What can hang from each mark:
Z: Q U
Q: A R S X
W: A
U: G Z
R: Q
S: Q
A: W
X: Q

Each row was made from one small tree. The marks that hang from a mark follow it in brackets, in alphabetical order. Every link used is in the known rows. Write each row's tree.
Known rows:
X[Q[S]]: 0.96,-0.50,-2.07,0.06,-0.49,-0.29,-0.25,0.19,0.67,-2.50,0.12,0.39,-0.62,-0.59,0.95,1.48,0.08,-0.69,0.87,-0.22,0.55,0.27
X[Q[A R S]]: 0.00,0.67,-2.97,-0.79,-1.14,-0.03,-0.52,-0.66,0.51,-1.61,-0.01,0.97,-0.18,0.44,0.32,2.80,0.87,-0.59,0.07,-0.61,0.65,-0.08
A[W]: -0.41,-1.12,-0.38,0.75,-0.09,-0.05,0.06,0.54,-0.20,0.50,1.61,-0.21,-0.10,-1.49,-0.22,1.62,0.06,0.52,1.06,-0.62,-0.20,0.31
U[G Z[Q[X]]]: -0.55,1.08,2.33,0.33,0.20,-0.39,0.86,-0.37,-0.34,0.30,-1.35,0.41,0.51,1.80,1.41,3.72,0.34,-0.12,-0.49,1.28,-1.33,-0.30
R[Q[A[W] S X]]: 0.77,-0.64,-1.35,0.53,0.04,-0.12,0.01,-0.24,0.53,-1.31,0.82,-0.19,-0.75,-4.43,2.34,6.56,-0.06,0.87,0.61,-2.70,-0.76,-0.32
R[Q[A S X]]: 0.97,-0.09,-1.14,0.16,0.08,-0.09,-0.01,-0.51,0.63,-1.59,-0.02,-0.04,-0.71,-3.77,2.50,5.78,-0.10,0.64,0.09,-2.44,-0.68,-0.46
Z[Q[A[W] R X] U]: 1.09,1.22,-0.39,0.78,-0.78,0.44,0.08,-2.22,0.59,-0.49,-0.02,0.51,1.20,-1.24,-1.65,7.47,0.65,0.50,-1.18,1.02,0.61,-0.02
Z[Q[R S X] U[G]]: 1.10,-0.39,1.33,0.98,0.02,0.06,-0.30,-1.38,0.86,-1.71,-1.51,1.02,0.27,0.95,-0.65,7.79,-0.06,0.70,-1.26,0.94,0.39,-0.18
U[Z]: -0.73,0.65,0.07,-0.72,-0.62,-0.33,0.77,0.04,-0.66,0.58,-0.72,-0.11,0.09,0.24,0.64,0.97,0.14,-1.06,0.79,1.51,-0.78,-0.10
U[G Z[Q[R]]]: -1.94,1.15,2.08,-0.19,-0.41,-0.43,0.47,-0.34,-0.48,1.23,-1.54,0.58,1.01,4.08,0.61,3.25,0.81,0.04,-0.88,1.63,-1.10,-0.39
U[Z[Q[X]]]: 0.25,1.53,-0.22,0.31,-0.46,-0.30,1.36,-0.60,-0.23,-0.29,-0.80,0.07,1.06,-0.42,0.71,3.31,0.27,-1.03,0.23,1.36,-0.93,0.02
W[A]: 0.28,1.49,-1.48,-0.16,-0.40,-0.10,0.44,0.15,0.51,-0.65,0.63,0.18,0.21,-0.69,0.06,1.37,-0.01,-0.35,1.09,-0.72,0.05,-0.06
Q[A[W] R S X]: 0.34,-0.12,-2.84,0.07,-0.22,0.25,0.05,-0.65,0.03,-1.01,0.67,1.28,-0.64,-2.61,0.21,7.08,0.23,0.06,0.68,-2.64,-0.33,-0.38
S[Q[A]]: 1.00,1.11,-1.76,0.13,-0.36,0.15,0.70,-0.33,0.04,0.95,0.28,-0.09,-0.28,-1.56,-0.22,1.52,1.50,0.04,0.45,0.87,0.46,-0.26
U[G Z[Q[A S]]]: -1.13,1.27,1.67,-0.71,-0.04,-0.66,0.70,-0.68,-0.56,1.30,-1.11,0.95,0.59,2.45,2.00,4.73,0.67,0.12,0.56,2.47,-1.07,-0.43
R[Q]: -0.37,-0.40,0.20,0.39,-0.30,-0.14,-0.29,0.12,0.53,-0.54,-0.01,-0.82,-0.02,-1.20,1.30,2.00,0.12,0.80,-0.74,-1.62,-0.51,-0.21
S[Q[A[W] R]]: -0.12,0.75,-2.43,0.37,-0.90,0.28,0.43,-0.12,0.00,1.33,0.70,0.07,-0.03,-0.86,-1.23,2.73,1.85,0.31,0.04,-0.24,0.41,-0.28
U[G Z[Q[R S X]]]: -0.98,0.62,1.52,0.18,-0.03,-0.46,0.66,-0.27,-0.27,-0.09,-1.68,0.92,0.39,2.52,1.25,5.22,0.37,-0.18,-0.34,0.79,-1.25,-0.42
U[Z[Q]]: -0.52,1.55,-0.10,-0.13,-0.71,-0.46,1.15,-0.54,-0.37,0.55,-0.70,0.06,1.31,0.84,0.60,2.53,0.51,-0.85,0.40,2.20,-0.74,0.04
Z[Q]: 0.38,1.27,-0.23,0.82,-0.14,-0.19,0.55,-0.84,0.43,-0.04,0.06,0.28,1.75,0.77,-0.06,2.26,0.53,0.36,-0.52,1.17,0.06,0.20

Which tree is each row?
0.06,1.23,-2.23,0.04,-0.85,0.32,0.41,-0.44,0.09,1.05,-0.09,0.18,-0.02,-0.11,-1.12,1.94,1.84,0.03,-0.47,0.04,0.52,-0.42 => S[Q[A R]]
-0.51,2.30,-0.40,-0.62,-0.80,-0.39,1.17,-1.01,-0.50,1.09,-0.54,0.28,1.42,0.52,0.80,3.19,0.82,-0.76,0.49,2.51,-0.71,-0.09 => U[Z[Q[A]]]
-1.77,1.37,1.31,-0.82,-0.39,-0.56,0.49,-0.72,-0.53,1.32,-1.38,1.11,0.79,3.45,1.34,5.07,0.92,0.11,-0.08,1.93,-1.03,-0.54 => U[G Z[Q[A R S]]]
1.01,-1.11,-0.71,0.88,0.23,-0.19,-0.03,0.21,0.80,-2.39,-0.18,-0.35,-0.84,-3.38,2.24,4.89,-0.52,0.52,-0.03,-2.77,-0.75,-0.27 => R[Q[S X]]
0.65,-0.85,-1.91,0.55,0.03,0.15,-0.03,0.04,0.42,-2.53,-0.79,1.05,-0.82,-1.05,-0.06,4.69,-0.43,-0.49,-0.21,-2.83,-0.28,-0.29 => Q[R S X]
1.14,0.25,-1.91,1.42,-0.33,0.43,0.65,0.21,0.47,-0.97,-0.54,-0.11,-0.50,-1.42,-1.24,2.17,1.04,-0.37,-0.89,-1.53,0.17,-0.24 => S[Q[R X]]
-0.58,0.13,-0.49,0.05,-0.48,-0.08,-0.24,-0.34,0.27,0.51,0.98,-0.63,0.08,-2.27,1.49,3.69,0.58,1.19,-0.10,-1.55,-0.50,-0.26 => R[Q[A[W]]]
0.59,0.18,2.68,0.57,-0.03,-0.05,-0.28,-1.40,0.55,0.08,-0.92,0.31,0.81,1.67,-0.59,4.50,0.24,1.06,-1.07,2.87,0.60,0.00 => Z[Q U[G]]
1.70,1.49,-1.58,0.63,0.26,-0.13,0.84,-1.41,0.49,-1.14,0.10,1.02,1.07,-1.74,1.07,6.02,0.33,0.18,0.30,0.32,-0.15,-0.05 => Z[Q[A S X]]
-0.28,1.71,-1.83,-0.18,-0.61,-0.20,0.28,-1.44,0.33,0.25,-0.09,1.28,1.75,1.43,-0.04,5.31,1.01,0.40,-0.27,0.79,0.20,-0.17 => Z[Q[A R S]]
0.81,0.51,-1.93,0.52,-0.40,0.12,0.73,-0.08,-0.04,1.26,1.03,-0.18,-0.36,-2.22,-0.31,2.32,1.54,0.34,0.99,0.48,0.37,-0.11 => S[Q[A[W]]]
0.58,0.65,-2.58,-0.42,-0.17,0.29,-0.01,-1.02,0.16,-1.40,-0.44,1.43,-0.57,-1.62,0.32,5.97,0.19,-0.28,-0.07,-2.24,-0.20,-0.58 => Q[A R S X]
0.91,0.68,-2.59,1.07,-0.52,0.49,0.70,-0.26,0.19,0.05,0.55,0.07,-0.42,-2.53,-1.06,3.82,1.50,0.00,-0.27,-1.43,0.14,-0.30 => S[Q[A[W] R X]]
0.60,1.24,2.19,-0.15,-0.17,0.05,-0.28,-2.14,0.37,0.87,-0.72,0.58,0.97,1.24,-0.28,5.36,0.67,1.17,-0.96,3.28,0.66,-0.20 => Z[Q[A] U[G]]
1.10,1.27,-2.42,0.72,-0.48,0.52,0.65,-0.54,0.28,-0.21,-0.24,0.18,-0.35,-1.86,-0.97,3.07,1.48,-0.24,-0.77,-1.19,0.24,-0.45 => S[Q[A R X]]
0.72,-0.04,1.32,0.05,-0.03,-0.25,-0.24,-1.65,0.35,0.50,0.01,0.95,0.45,0.16,0.27,7.87,0.44,1.36,0.62,3.05,0.59,-0.08 => Z[Q[A[W] S] U[G]]
-0.53,0.82,1.55,0.10,-0.70,0.17,-0.52,-1.98,0.31,1.18,-0.29,0.76,1.18,2.00,-1.36,6.63,1.03,1.38,-1.31,2.25,0.63,-0.22 => Z[Q[A[W] R] U[G]]
0.15,1.76,-1.61,-0.19,-0.39,0.66,-0.02,-1.38,0.08,-0.56,-0.42,0.79,0.06,-0.98,-0.69,3.51,0.62,-0.23,-1.59,-2.23,-0.23,-0.56 => Q[A R X]
0.05,-0.40,1.50,0.33,-0.38,-0.16,-0.58,-1.28,0.66,-0.45,-1.34,1.02,0.65,2.65,-0.81,6.65,0.29,0.96,-0.92,2.15,0.67,-0.17 => Z[Q[R S] U[G]]
1.65,-0.39,-2.21,0.23,0.50,0.02,0.45,-0.48,-0.03,-1.20,1.20,0.90,-1.07,-4.69,1.52,6.46,-0.24,0.10,1.95,-1.55,-0.42,-0.14 => Q[A[W] S X]
-0.36,1.32,1.53,-0.26,0.23,-0.50,0.88,-0.75,-0.44,0.41,-1.26,0.93,0.32,1.22,2.09,5.53,0.42,-0.06,0.33,1.57,-1.28,-0.44 => U[G Z[Q[A S X]]]
-1.30,1.06,2.45,-0.13,-0.05,-0.54,0.68,-0.28,-0.47,1.21,-1.27,0.40,0.80,2.97,1.31,2.94,0.56,0.07,-0.27,2.16,-1.14,-0.28 => U[G Z[Q]]
